What can hang from each mark:
tesoba: damid mizo
mizo: gudom mava tesoba
damid: mizo
mava: mizo penab sugor
sugor: penab
gudom: mizo
penab: tata

Each row was made from one small tree. Brackets hold a mark, then the marks that hang from it, in alphabetical order. Every link used is in the known rows. Write each row's tree.
Known rows:
{gudom {mizo mava {tesoba damid}}}: [  4.6   5.7  20.5  -8.7   2.5 -10.6  46.4   1.7  10.9  -7.0 -18.3 -20.0
  16.5 -30.5  -8.9 -20.1  38.8]
{gudom {mizo {mava penab} {tesoba damid}}}: [-12.3 -11.2  28.6 -15.5 -10.8 -15.5  34.1  -9.4  -8.2 -13.4 -22.2 -13.7
  17.3 -18.2 -17.2 -15.3  38.2]
{penab tata}: [ 20.1  40.9  11.0  22.2  14.8 -16.2  23.1  11.7   9.9  -9.2  -0.3  45.0
  -8.4  40.4  35.1 -17.1 -32.2]
{mava {mizo gudom tesoba} {sugor {penab tata}}}: [ 31.8  13.0 -20.8 -23.0 -10.7  -7.3 -36.8 -20.4 -29.2   1.9  -4.2  23.1
  -2.1  -6.6  -1.7  36.8 -28.3]
{mava {mizo gudom tesoba} {penab tata} sugor}: [ -0.8   1.2 -21.3 -34.6 -26.5 -11.6 -28.3 -16.8 -28.1  -4.7  12.2  26.3
 -10.9   9.1 -15.9  40.3 -20.7]
{mizo gudom {mava {penab tata} sugor} {tesoba damid}}: [-36.1 -20.0 -13.3  -7.2 -28.2   6.8 -18.4  -6.0   1.2 -17.4  10.9 -35.9
  27.1  15.0   4.2  12.8  22.1]
{mizo gudom mava}: [  7.3  17.7 -14.9  17.6  18.0 -14.1  29.3  29.7  14.2  13.5  25.8 -11.0
  -8.7 -10.9  18.0 -51.0  23.3]
{damid {mizo mava tesoba}}: [-11.7  13.8  -5.8 -19.7  17.0 -30.3  42.7  30.0   8.2 -14.3   9.8   1.0
 -28.6 -13.9  -1.7 -40.6   2.0]
{mava {mizo gudom {tesoba damid}} {penab tata} sugor}: [ -9.2 -17.8  -4.4 -17.7 -32.7  16.3 -28.9 -22.0 -19.9   4.2  -1.4   8.2
  11.4   6.6 -18.3  45.5 -13.8]
{mava {mizo gudom {tesoba damid}}}: [ 11.5   0.1  -8.8  -7.1 -19.6   2.9  29.9   9.9 -16.4  38.6   9.9   2.3
   3.0 -40.1 -13.4 -10.3   7.7]
{mava {mizo gudom {tesoba damid}} {penab tata}}: [-10.1 -25.9  -4.2 -24.4 -40.2   0.4   9.7 -13.7 -23.8  15.3  -7.2  16.3
  16.8  13.4 -14.5   5.4  -5.7]
{mava {mizo gudom tesoba} sugor}: [ 20.5  26.9 -23.1 -17.1  -5.4  -8.8  -7.7   6.1 -19.0  18.4  28.1  13.5
 -24.5 -46.3 -13.3  25.7  -5.9]
{mizo mava tesoba}: [ -4.6  28.7 -10.7 -12.2  -2.1 -30.9  33.7  24.7 -11.4 -21.0  25.3  -5.5
  -2.7 -16.4  16.0 -38.3  14.1]
{gudom {mizo {mava {penab tata} sugor} {tesoba damid}}}: [-11.3  -9.0  23.2 -15.8  -7.9   0.8  -1.0 -24.1   5.1 -34.9 -27.9 -14.7
  22.5   9.1 -13.7  25.1  20.5]
{damid {mizo gudom tesoba}}: [ -4.3  23.6 -12.6 -13.6   7.9 -44.6  42.4  30.7   7.1  23.8  13.7  11.4
 -36.0 -23.9  -4.4 -30.1   2.2]
{tesoba damid {mizo gudom {mava {penab tata} sugor}}}: [-19.4 -42.9   5.2  16.8  -4.0  48.9 -19.1 -18.9  16.5  -0.7   0.9 -22.1
  28.0  23.3  -9.4  32.3   4.2]
{sugor penab}: [ 38.9  32.5  29.6  36.4  14.6 -18.5   5.6   2.8 -26.8   7.8 -10.6  44.1
  -8.9  -1.5  27.9 -27.0 -30.8]

Write each row's tree:
[-23.1 -27.0  14.0  20.7  13.4  29.2  -5.6   1.6  33.9   4.6 -15.5 -14.4
  -0.2  27.0  -3.0  -1.0  -0.6]	{tesoba {damid {mizo gudom {mava {penab tata} sugor}}}}
[-17.2  -2.1 -14.5   3.3 -16.4  -6.3  34.4  23.8   5.7  12.8  22.4 -43.1
  22.0 -28.1   9.6 -37.0  40.0]	{mizo gudom mava {tesoba damid}}
[  8.8 -31.8   3.1  26.1   7.4  54.5 -25.3 -24.3  16.3   4.7 -13.9 -24.4
  35.4  13.0   1.4  30.3  -4.2]	{tesoba damid {mizo gudom {mava {sugor {penab tata}}}}}
[ -6.5  -8.7  14.7  35.0  28.1  32.1  10.0  20.8  38.0  24.2  -0.6 -24.8
 -10.2 -16.1  -3.2 -13.3  11.3]	{tesoba {damid {mizo gudom {mava sugor}}}}
[  4.1  14.4 -30.2 -13.6  -7.2 -19.7 -24.9  -2.2  -8.7 -21.4  10.7 -20.9
  12.0   2.0  19.7   2.3   5.4]	{mizo gudom {mava {sugor {penab tata}}} tesoba}
[-10.8  -6.6 -13.6   2.5  -0.8 -15.7  11.9   7.5   6.2  -7.2  10.6   3.0
   4.3  37.7  17.8 -37.8  11.6]	{mizo gudom {mava {penab tata}}}
[-22.1 -30.2  21.1  21.2  11.9  16.4  27.0  17.9  20.0  23.4  -9.7 -14.1
  -5.3  -0.3  -9.0 -37.9  16.4]	{tesoba {damid {mizo gudom {mava penab}}}}
[ -4.8   1.0 -22.6 -23.6  12.6 -20.5 -11.4   3.6  10.7 -15.1  -7.2 -12.2
 -13.9   5.2   1.7  -3.1  -4.8]	{damid {mizo gudom {mava {sugor {penab tata}}} tesoba}}
[  1.4  27.1  22.2  22.7   4.9  -3.2 -27.9  -8.4  -7.5 -23.6   4.4  45.8
 -12.0  43.8  19.2  27.5 -39.1]	{mava {penab tata} sugor}
[-10.6   1.0 -13.1   8.8   6.1   0.2 -22.1  -0.2  10.0 -16.4  16.8  -4.5
  -1.3  32.5  14.5  -0.6   3.9]	{mizo gudom {mava {penab tata} sugor}}
[ 27.5  -2.1   2.4   2.6 -16.5  19.6 -29.6 -16.0 -33.1  28.2  -6.3   0.1
   8.0 -46.4 -12.8  32.3 -10.7]	{mava {mizo gudom {tesoba damid}} {sugor penab}}
[ 50.9  19.1  14.6  11.3  15.3  18.3 -39.2 -23.6 -21.2  -6.1 -20.3  53.8
  -8.4  15.2   8.1  34.8 -55.6]	{mava mizo {sugor {penab tata}}}
[-22.0 -24.3  20.3  28.0  16.6  29.2  -1.0  10.9  23.4  18.9  -3.9 -19.7
  -8.6  -5.5 -12.7  -9.5   9.6]	{tesoba {damid {mizo gudom {mava penab sugor}}}}
[-32.3  -8.3 -23.3 -32.5   0.4 -24.9  -4.2   5.2  11.1 -20.4   6.7  -8.5
 -20.9  16.0  -9.4   0.2   3.4]	{damid {mizo gudom {mava {penab tata} sugor} tesoba}}
[ 22.8  18.2   7.3 -24.5  12.3 -23.1  -5.9 -22.7  -0.6 -40.0 -28.0   0.4
   8.6   1.0   2.6  16.0   6.9]	{gudom {mizo {mava {sugor {penab tata}}} tesoba}}
[ 15.8   2.4   3.7   5.1   0.8   7.5 -25.8  -5.8 -25.6  21.8  16.4  32.8
 -27.2 -17.0 -19.2  24.5 -16.3]	{mava {mizo gudom} penab sugor}
[  2.2 -20.0  14.6  28.1  23.2  33.9 -13.6  -3.7  32.0   9.4 -29.5 -17.6
   7.4  19.0   6.2  -3.4  -7.7]	{tesoba {damid {mizo gudom {mava {sugor {penab tata}}}}}}
